Each row was made from one small tree. The marks that hang from a mark follow it in brackets, in alphabetical order. Every link used is in the known rows. Write each row's tree.
In the rows, zero is written as 128.
Known rows
lorofop(keku(lefepal(dadul nivot togan))): [176 125  97 126 136 174  51 138 123 118 157 136  55 130 117 175 116 164
 147 148 158 107 112 126]
zivaf(lefepal(keku(lorofop) nivot togan)): [171  75 105  96 102 166 125 143 101 156 128 147 120 104 141 111 101 128
 118 181 129 125  60 117]
lorofop(keku(lefepal(dadul))): [174 140 106 145 115 167  49 112 131  89 137 103  68 159 143 146 127 149
 120 116 168 122 102 128]
dadul(lefepal): [178  87 147 155  98 170  80 129 119 109 144  79  87 143 160  97 142 113
 133 146 147 126  74  99]
lefepal(dadul): [153 122 159 149  96 155  71 126 109  95 133  82  82 153 157  98 122 131
 120 113 160 113  78 132]
keku(lefepal lorofop): [151 125 119 139  80 144  91  94 108 133 137 123  83 165 128  95 121 107
 104 121 132 145  67 100]
zivaf(lefepal(dadul nivot togan)): [162  90 126 128 136 193  80 143  95 115 142 118  94 112 124 130 121 131
 151 153 166 109  83 125]
lorofop(keku(lefepal(dadul togan))): [180 128  94 137 130 170  46 114 136 100 147 121  63 135 133 162 126 154
 126 146 158 117 104 127]
betolu(togan): [151 103 131 109  89 143  61 135  87 100 147  71  62 168 140 116 126 122
 103 174 124 109  79 129]
keku(lefepal(togan) lorofop): [157 112 106 130  95 150  90  97 116 147 147 143  77 141 115 115 118 111
 112 153 118 137  69  98]
lefepal(togan(nivot) zivaf): [162  92 144 112 112 167  87 130  88  90 110  77  82 119 128 115 109 135
 125 173 163 127  81 124]
lorofop(keku(lefepal)): [180 111  96 127 108 168  50  99 125  86 141 101  66 166 139 143 124 149
 119 136 169 134  93 116]
lorofop(keku(lefepal(nivot zivaf))): [178 117 107 122 121 174  61 121 120 102 134 102  64 150 116 151 101 153
 139 141 176 136  88 113]
lorofop(keku(lefepal(togan))): [187  99  84 121 122 171  49 102 129 101 152 120  61 143 127 160 120 153
 125 168 157 128  93 114]
keku(lefepal(togan zivaf)): [171 115 125 140 123 177  72 100 136 109 131 100  66 132 112 117 124 129
 118 171 155 142  70  92]
keku(lorofop): [145  96 139 125  66 132 100 106  92 133 138 105  98 157 149  87  97 109
 113 127 132 136  50 121]
togan(nivot): [154  96 141 115  87 160  84 130  64  76 117  69  81 161 149  99 131 136
 115 133 171 117  98 126]
zivaf(lefepal(keku)): [179  85 124 120  94 175 101 117 116  93 105  89 121 139 173  84 133 130
  94 155 164 133  61 113]
betolu(togan(nivot)): [146 113 129 100  90 147  70 152  54  82 126  61  63 165 139 121 138 127
 100 164 134 102 110 140]
lefepal(dadul nivot zivaf): [148 130 177 141 111 165  84 152 105 115 124  84  81 134 131 104  96 139
 146 119 167 116  73 128]
keku(lefepal(nivot zivaf) lorofop): [148 131 133 132  93 153 103 118 106 148 128 122  80 147 104 104  97 112
 126 125 139 148  64  96]
zivaf(lefepal(dadul keku togan(nivot))): [173 111 120 120 120 183 104 150 103  91  96 104 119 106 164 108 144 141
  99 159 160 108 100 136]
tupi(lorofop(keku(lefepal))): [180  98  74 114 104 156  39 114 133  86 112 101  56 183 126 152 118 150
 138 141 182 127  76 118]
betolu(nivot togan): [144 110 131  99  93 156  86 162  63  90 137  62  60 190 115 138 131 126
 105 183 113 113  90 123]
lorofop(keku(lefepal(nivot togan))): [182  94  83 109 129 176  53 124 115 117 161 133  52 136 112 174 112 162
 145 170 159 116 103 113]
zivaf(lefepal): [167  75 124 130 104 182  82 101  97  82 124  80 108 151 145  94 130 114
 120 139 179 137  62 114]

Which tree is each row?
[162 101 121 131 130 190  83 134  81  78 114  94 105 117 139 119 141 125
 127 142 175 113 100 136] : zivaf(lefepal(dadul togan(nivot)))
[168  91 117 117  78 155 123 114 109 123 104 110 137 137 170  79 115 112
  89 145 141 143  49 119] : zivaf(lefepal(keku(lorofop)))
[171 146 120 139 128 173  60 133 127 102 129 104  66 143 122 153 104 157
 141 121 176 125  98 125] : lorofop(keku(lefepal(dadul nivot zivaf)))
[185 110  96 125 127 172  56 100 140  99 134 105  67 132 121 156 106 149
 126 170 162 140  79 114] : lorofop(keku(lefepal(togan zivaf)))
[175  99 142 130  77 147 125 167 117 169 134 126 105 120 166  94 116 123
 125 152 109 121  71 102] : dadul(lefepal(keku(lorofop) nivot))
[155 101 138 138 121 188  84 141  89 100 130  99 101 137 135 111 123 127
 142 118 178 114  84 127] : zivaf(lefepal(dadul nivot))
[161 123 130 135  86 154 121 128 116 122  98 112 139 128 175  79 119 115
  90 119 141 131  59 132] : zivaf(lefepal(dadul keku(lorofop)))
[149 143 118 149 104 150  87 112 124 148 144 144  81 133 122 116 122 114
 113 128 119 126  80 113] : keku(lefepal(dadul togan) lorofop)
[192  92 130 128 103 168 106 164 114 118 119 101  97 105 171 109 152 139
 111 189 129 109 102 108] : dadul(lefepal(keku togan(nivot)))
[174 123  85 128 113 154  37 128 141  86 108 103  57 179 132 155 122 151
 139 122 181 118  87 130] : tupi(lorofop(keku(lefepal(dadul))))
[186  73 112 112 112 182  99 120 123 107 118 111 115 113 160 104 127 134
 101 190 151 127  62 113] : zivaf(lefepal(keku togan))
[140 162 146 150 100 153 101 133 113 150 122 125  82 140 111 106 101 115
 128 101 138 137  74 109] : keku(lefepal(dadul nivot zivaf) lorofop)
[149 148 168 126  81 134 130 166 119 160 103 120 112 116 158  86  79 139
 109 124 128 122  57 132] : lefepal(dadul keku(lorofop) nivot zivaf)
[168 112 138 125 108 180 105 156 108 113 112 108 115 126 163 100 126 141
 117 134 163 111  83 127] : zivaf(lefepal(dadul keku nivot))
[165 145 174 141  92 150 102 140 144 107  91  76 104 127 179  78 109 143
  91 134 151 124  60 130] : lefepal(dadul keku zivaf)
[159 120 161 146 122 163  76 129 129 109 125  89  84 110 136 113 105 133
 129 154 153 122  63 127] : lefepal(dadul togan zivaf)
[181  80 149 142 130 183  89 158 121 141 146 101  78  99 123 126 112 125
 164 186 141 124  71  97] : dadul(lefepal(nivot togan zivaf))
[169  59 112 109 129 194  82 131  88 116 148 117  92 119 116 127 115 129
 150 177 166 119  72 113] : zivaf(lefepal(nivot togan))
[177 102  88 109 117 162  49 136 132 100 105 102  53 170 107 159  97 155
 157 146 188 130  74 118] : tupi(lorofop(keku(lefepal(nivot zivaf))))
[158 114 155 105  72 136 131 153 111 160 108 117 110 124 151  86  73 136
 109 151 127 134  46 116] : lefepal(keku(lorofop) nivot zivaf)
[162 100 121  92  74 134 125 147  89 138 112 128 107 114 162 100 109 139
  88 175 112 116  81 130] : lefepal(keku(lorofop) togan(nivot))
[176  94  75 102 111 161  43 136 122 101 123 115  47 178 111 163 111 159
 156 144 183 117  85 118] : tupi(lorofop(keku(lefepal(nivot))))
[167 128 141 116 101 155 101 164 105 106 107 107  93 109 172 110 134 159
  95 161 139  94 108 140] : lefepal(dadul keku togan(nivot))
[170  86 103  99  93 164 129 132  86 120 100 121 132 108 156  98 121 122
  93 171 137 130  77 127] : zivaf(lefepal(keku(lorofop) togan(nivot)))
[175  92 162 151 112 178  91 153 115 127 134  81  85 126 135 107 115 119
 159 150 154 129  69  97] : dadul(lefepal(nivot zivaf))
[164  87 120 105  83 163 127 138  94 141 116 128 127 129 153  92 104 123
 110 147 142 132  57 116] : zivaf(lefepal(keku(lorofop) nivot))
[158 158 150 165 116 171  69 109 137  95 115  83  75 150 130 100 133 125
 112 113 168 135  80 105] : keku(lefepal(dadul zivaf))
[164  99 141  95  90 141 128 156 117 174 120 139 103  96 137 107  69 141
 117 189 113 127  46 116] : lefepal(keku(lorofop) nivot togan zivaf)
[150 153 131 155 110 151  93 110 135 142 124 129  88 120 116 112 108 110
 113 131 128 140  64 111] : keku(lefepal(dadul togan zivaf) lorofop)
[167  93 124 104  75 130 116 129 120 158 129 137 104 115 164  97  98 135
  92 183 104 124  51 120] : lefepal(keku(lorofop) togan)
[180 113 156 147  77 144 127 140 142 147 103  96 124 115 176  76 113 107
 103 152 118 146  46 102] : dadul(lefepal(keku(lorofop) zivaf))
